What can hang from each mark
lolo: megi pazo tazunib
pazo: furu goge lolo
sado: lolo
goge: megi pazo sado tazunib
tazunib: furu
furu: megi sado
megi: goge lolo

Each row was made from one small tree. Brackets hold a mark, then the marks that hang from it, in alphabetical order. Every link used is in the known rows. Write each row's tree.
Known rows
[furu [sado [lolo [megi goge] pazo]]]: [-0.17 -0.21  3.96 -1.04  1.76 -3.64  3.02  1.12  1.05  2.85 -0.65 -2.09
  0.09 -0.93 -1.28 -0.48  0.83  1.64  0.05 -0.72]
[pazo [furu [megi goge] sado] [lolo tazunib]]: [ 0.73 -0.15  4.61 -1.39  1.39 -4.10  1.66 -1.13  1.38  4.64 -2.28 -3.56
 -1.24 -0.25 -0.67  0.54 -2.22 -0.32  0.16 -0.75]
[pazo [furu megi sado] [goge tazunib] lolo]: [ 0.43 -0.46  5.36 -0.92  1.18 -3.55  1.92 -1.03  1.88  4.65 -3.08 -3.77
 -1.96 -0.01  0.52  0.60 -3.36 -1.00 -0.31 -0.72]
[megi [goge sado] lolo]: [-0.74 -0.16  3.18 -2.69  0.97 -1.95  1.70  3.42  1.16  0.83 -0.42 -1.60
  1.69 -0.50 -2.37 -1.00  1.46  2.02  0.37 -1.03]
[lolo megi tazunib]: [-0.24  0.32  3.47 -2.09  0.18 -4.00  2.61 -0.05  0.77 -1.19 -1.56 -2.16
  0.92 -0.49 -1.60  0.32 -0.87  2.14  0.96 -0.16]
[megi [goge pazo sado [tazunib furu]]]: [-3.50  0.47  1.77 -1.04  0.02 -2.04  1.54  3.40 -0.46  1.09 -1.49 -1.90
 -3.14 -0.83 -2.04 -1.22 -4.38  3.19  0.51 -0.97]
[furu [megi [goge pazo sado]]]: [-1.27  0.19  1.11 -0.78  0.50 -2.77  1.99  1.82  0.72  0.75 -1.51 -3.03
 -0.27 -0.69 -1.00 -0.40 -0.81  1.94 -0.09 -0.67]
[furu [megi [lolo [pazo [goge sado tazunib]]]]]: [-0.92 -0.44  3.01 -1.02  1.42 -3.10  2.55  2.57  1.20  1.89 -1.00 -2.72
  0.95 -0.09 -0.68 -0.85 -1.41  1.90  0.48 -0.70]
[pazo [goge tazunib] [lolo megi]]: [ 0.24 -0.83  6.16 -2.49 -0.16 -2.99  2.14 -0.98  2.23  0.59 -3.04 -1.70
  0.45  0.14 -0.35  0.20 -1.11  0.72  0.62 -0.75]
[megi goge lolo]: [-1.01 -0.36  3.94 -2.76  0.47 -2.17  1.61  1.20  2.16 -0.73 -0.16 -0.12
  1.94 -0.71 -2.27 -0.70  2.35  2.49  0.48 -1.03]
[sado [lolo pazo]]: [-2.06  0.02  4.27 -1.70  0.73 -2.82  2.93  2.51  2.21  1.41  0.23  0.28
  0.68 -1.33 -0.36 -1.58  0.03  1.95  0.37 -0.62]
[pazo furu [goge [megi lolo] sado]]: [ 0.50  0.24  2.96 -1.33  1.17 -3.21  1.17  1.57  1.16  2.84 -1.86 -4.41
  1.83 -0.19 -1.65 -0.22 -1.90  0.21 -0.64 -0.97]
[furu [megi goge lolo]]: [ 0.02 -0.40  2.81 -1.57  1.05 -3.01  1.81  0.33  1.94 -0.32 -0.53 -1.64
  1.80 -0.56 -1.73 -0.01  1.16  1.58  0.23 -0.81]
[sado [lolo megi [pazo goge] tazunib]]: [-0.54 -0.47  4.64 -1.67  0.41 -4.48  2.80 -0.80  1.53  1.98 -1.15 -2.37
  1.61 -0.86 -1.05 -0.55 -1.01  2.60  1.01 -0.70]
[megi [lolo pazo tazunib]]: [-2.15 -0.15  4.58 -2.50  0.76 -2.99  2.63  2.43  1.68  0.94  0.19 -0.01
  1.52 -0.39 -1.27 -1.64  0.17  3.42  1.23 -0.71]
[tazunib [furu [megi goge]]]: [-0.86  0.59  2.52 -0.82  0.08 -3.55  0.74 -0.07  1.58  0.85 -1.36 -1.60
 -1.39 -1.05 -2.57  0.24 -2.66  0.65  0.10 -0.43]
[goge megi sado]: [-0.18  0.62  1.29 -1.37  1.29 -2.55  2.55  5.30 -0.01  0.40 -1.26 -3.18
  1.16 -0.21 -1.65 -0.70 -1.87  1.07 -0.26 -0.48]
[lolo megi [pazo [goge sado]] [tazunib furu]]: [-0.81  0.26  3.68 -1.22 -0.18 -5.04  1.40 -0.17  0.29  3.72 -2.82 -4.41
 -0.14 -0.21 -2.63 -0.37 -4.14  2.59  1.28 -0.48]
[lolo pazo]: [-2.91  0.35  3.65 -1.83 -0.15 -2.71  2.48  2.62  2.18  0.35 -0.86 -0.07
  0.52 -0.77 -0.61 -1.47  0.23  2.94  0.62 -0.33]
[pazo furu lolo]: [-0.67  0.32  5.81 -2.42  0.46 -2.52  1.33  0.48  2.92  2.11 -1.54 -0.15
 -0.26 -0.61 -0.13 -0.50 -0.80 -0.90 -0.22 -0.65]

Which tree is each row?
[-1.18  0.09  2.54 -2.34  0.31 -2.76  2.23  2.97  0.57  1.40 -1.05 -2.66
  0.30 -1.06 -1.77 -0.66 -0.84  2.17  0.63 -0.72] -> [megi [goge [sado [lolo tazunib]]]]
[-0.21 -0.10  6.39 -2.54 -0.47 -2.91  0.90 -1.54  3.56  2.99 -2.76 -1.57
  0.28 -0.44  0.01 -0.06 -0.50 -0.80 -0.28 -0.76] -> [pazo furu goge lolo]
[-0.75  0.02  4.28 -1.16  1.30 -4.56  2.54 -0.45  1.12  2.43 -0.54 -2.12
  0.96 -1.05 -1.15 -0.66 -2.13  1.92  0.79 -0.72] -> [sado [lolo megi [pazo furu] tazunib]]
[ 0.14  0.35  3.08 -1.74  1.53 -2.76  2.82  3.86  0.59  1.60 -0.65 -2.37
  0.72 -0.93 -1.04 -0.71 -0.55  0.03 -0.17 -0.47] -> [goge [sado [lolo megi]]]
[-2.40  0.01  2.39 -0.21  2.13 -2.35  2.38  2.28 -0.17 -0.30  0.04 -1.04
 -0.55 -0.21 -1.11 -1.37 -4.39  2.95 -0.10 -1.42] -> [goge [megi lolo] [pazo furu] tazunib]
[ 0.34  0.11  4.07 -1.38  1.82 -3.72  3.54  1.50  0.57  2.12 -0.43 -2.15
 -0.61 -0.95 -0.86 -0.01 -0.31  0.72  0.08 -0.34] -> [furu [sado [lolo megi tazunib]]]
[-0.84 -0.25  1.89 -1.27  1.25 -3.06  2.12  1.72  0.34  1.46 -0.68 -2.99
  0.59 -0.35 -1.53 -0.68 -0.94  2.55  0.49 -1.01] -> [furu [megi [goge pazo sado] [lolo tazunib]]]
[ 0.37  0.19  2.08 -1.69  2.18 -2.33  2.47  5.45  0.13  0.82 -0.29 -2.51
  2.25  0.02 -2.04 -1.06 -0.88  1.01 -0.23 -0.87] -> [goge [megi lolo] sado]
[ 0.52 -0.07  3.85 -1.30  1.74 -3.32  2.98  1.01  1.03  1.80 -0.60 -2.05
 -0.16 -1.06 -1.30  0.08  1.06  0.63 -0.28 -0.59] -> [furu [sado [lolo [megi goge]]]]
[ 0.16  0.67  3.71 -1.21  0.84 -4.54  2.04 -0.14  0.08  1.60 -1.57 -2.68
 -1.59 -0.58 -2.59  0.54 -3.01  0.99  0.62 -0.16] -> [lolo megi [tazunib [furu sado]]]
[-1.92 -0.14  3.61 -1.75  1.02 -2.88  1.70  0.12  0.78  2.03 -0.24 -1.56
 -0.34 -0.67 -1.84 -0.95 -0.24  3.27  0.45 -1.34] -> [megi [goge [pazo [furu sado]]] [lolo tazunib]]
[ 1.20 -0.48  5.57 -2.96 -0.12 -3.59  1.99  0.14  1.46  3.04 -3.37 -3.77
  1.11  0.28 -0.78  0.10 -1.06  0.26  0.70 -0.63] -> [pazo [goge sado] [lolo megi tazunib]]
[ 0.72 -0.61  5.36 -2.53 -0.20 -2.83  1.75 -0.10  2.82  1.12 -2.60 -1.60
  1.87  0.11 -0.66 -0.12 -0.03  0.38 -0.03 -0.89] -> [pazo [goge megi] lolo]
[-2.27  0.39  2.44 -0.16  2.08 -2.51  2.81  3.46 -0.97  2.48 -0.64 -2.70
 -2.42 -0.91 -0.21 -1.38 -5.26  1.39 -0.19 -1.04] -> [goge [pazo furu] [sado [lolo megi]] tazunib]
[-1.32  0.22  2.07 -0.89  0.79 -3.05  1.81  0.79 -0.32  0.16 -2.05 -3.38
 -0.61 -0.50 -1.82 -0.23 -2.42  2.51  0.28 -0.94] -> [lolo [megi [goge [pazo furu] sado tazunib]]]
[-0.72 -0.12  2.28 -1.20  0.64 -2.66  1.86  1.49  1.13  1.63 -1.78 -2.60
 -0.21 -0.43 -0.73 -0.51 -0.74  1.23 -0.03 -0.86] -> [furu [megi [goge [pazo lolo] sado]]]
[-0.93  0.00  2.07 -1.35  0.30 -2.69  2.55  3.58  0.14  0.40 -2.50 -4.09
  0.23 -0.04 -1.12 -0.28 -3.52  2.06  0.19 -0.58] -> [pazo [goge megi sado tazunib]]
[-0.38  0.85  2.95 -0.26  1.22 -3.58  1.71  1.43  1.10  2.69 -1.04 -1.86
 -2.83 -0.93 -1.73  0.22 -2.78 -0.61 -0.47 -0.11] -> [tazunib [furu megi sado]]
[-0.76  0.06  1.54 -0.81  2.30 -2.48  3.53  6.18 -1.14  0.78 -0.54 -3.08
 -0.21 -0.44 -1.21 -1.02 -5.06  1.59  0.17 -0.80] -> [goge megi [sado lolo] tazunib]
[-0.84 -0.21  4.27 -1.55  1.02 -4.22  3.09  0.44  1.12  1.42 -0.39 -1.48
  1.31 -0.97 -1.10 -0.86 -1.12  2.52  1.05 -0.63] -> [sado [lolo megi pazo tazunib]]
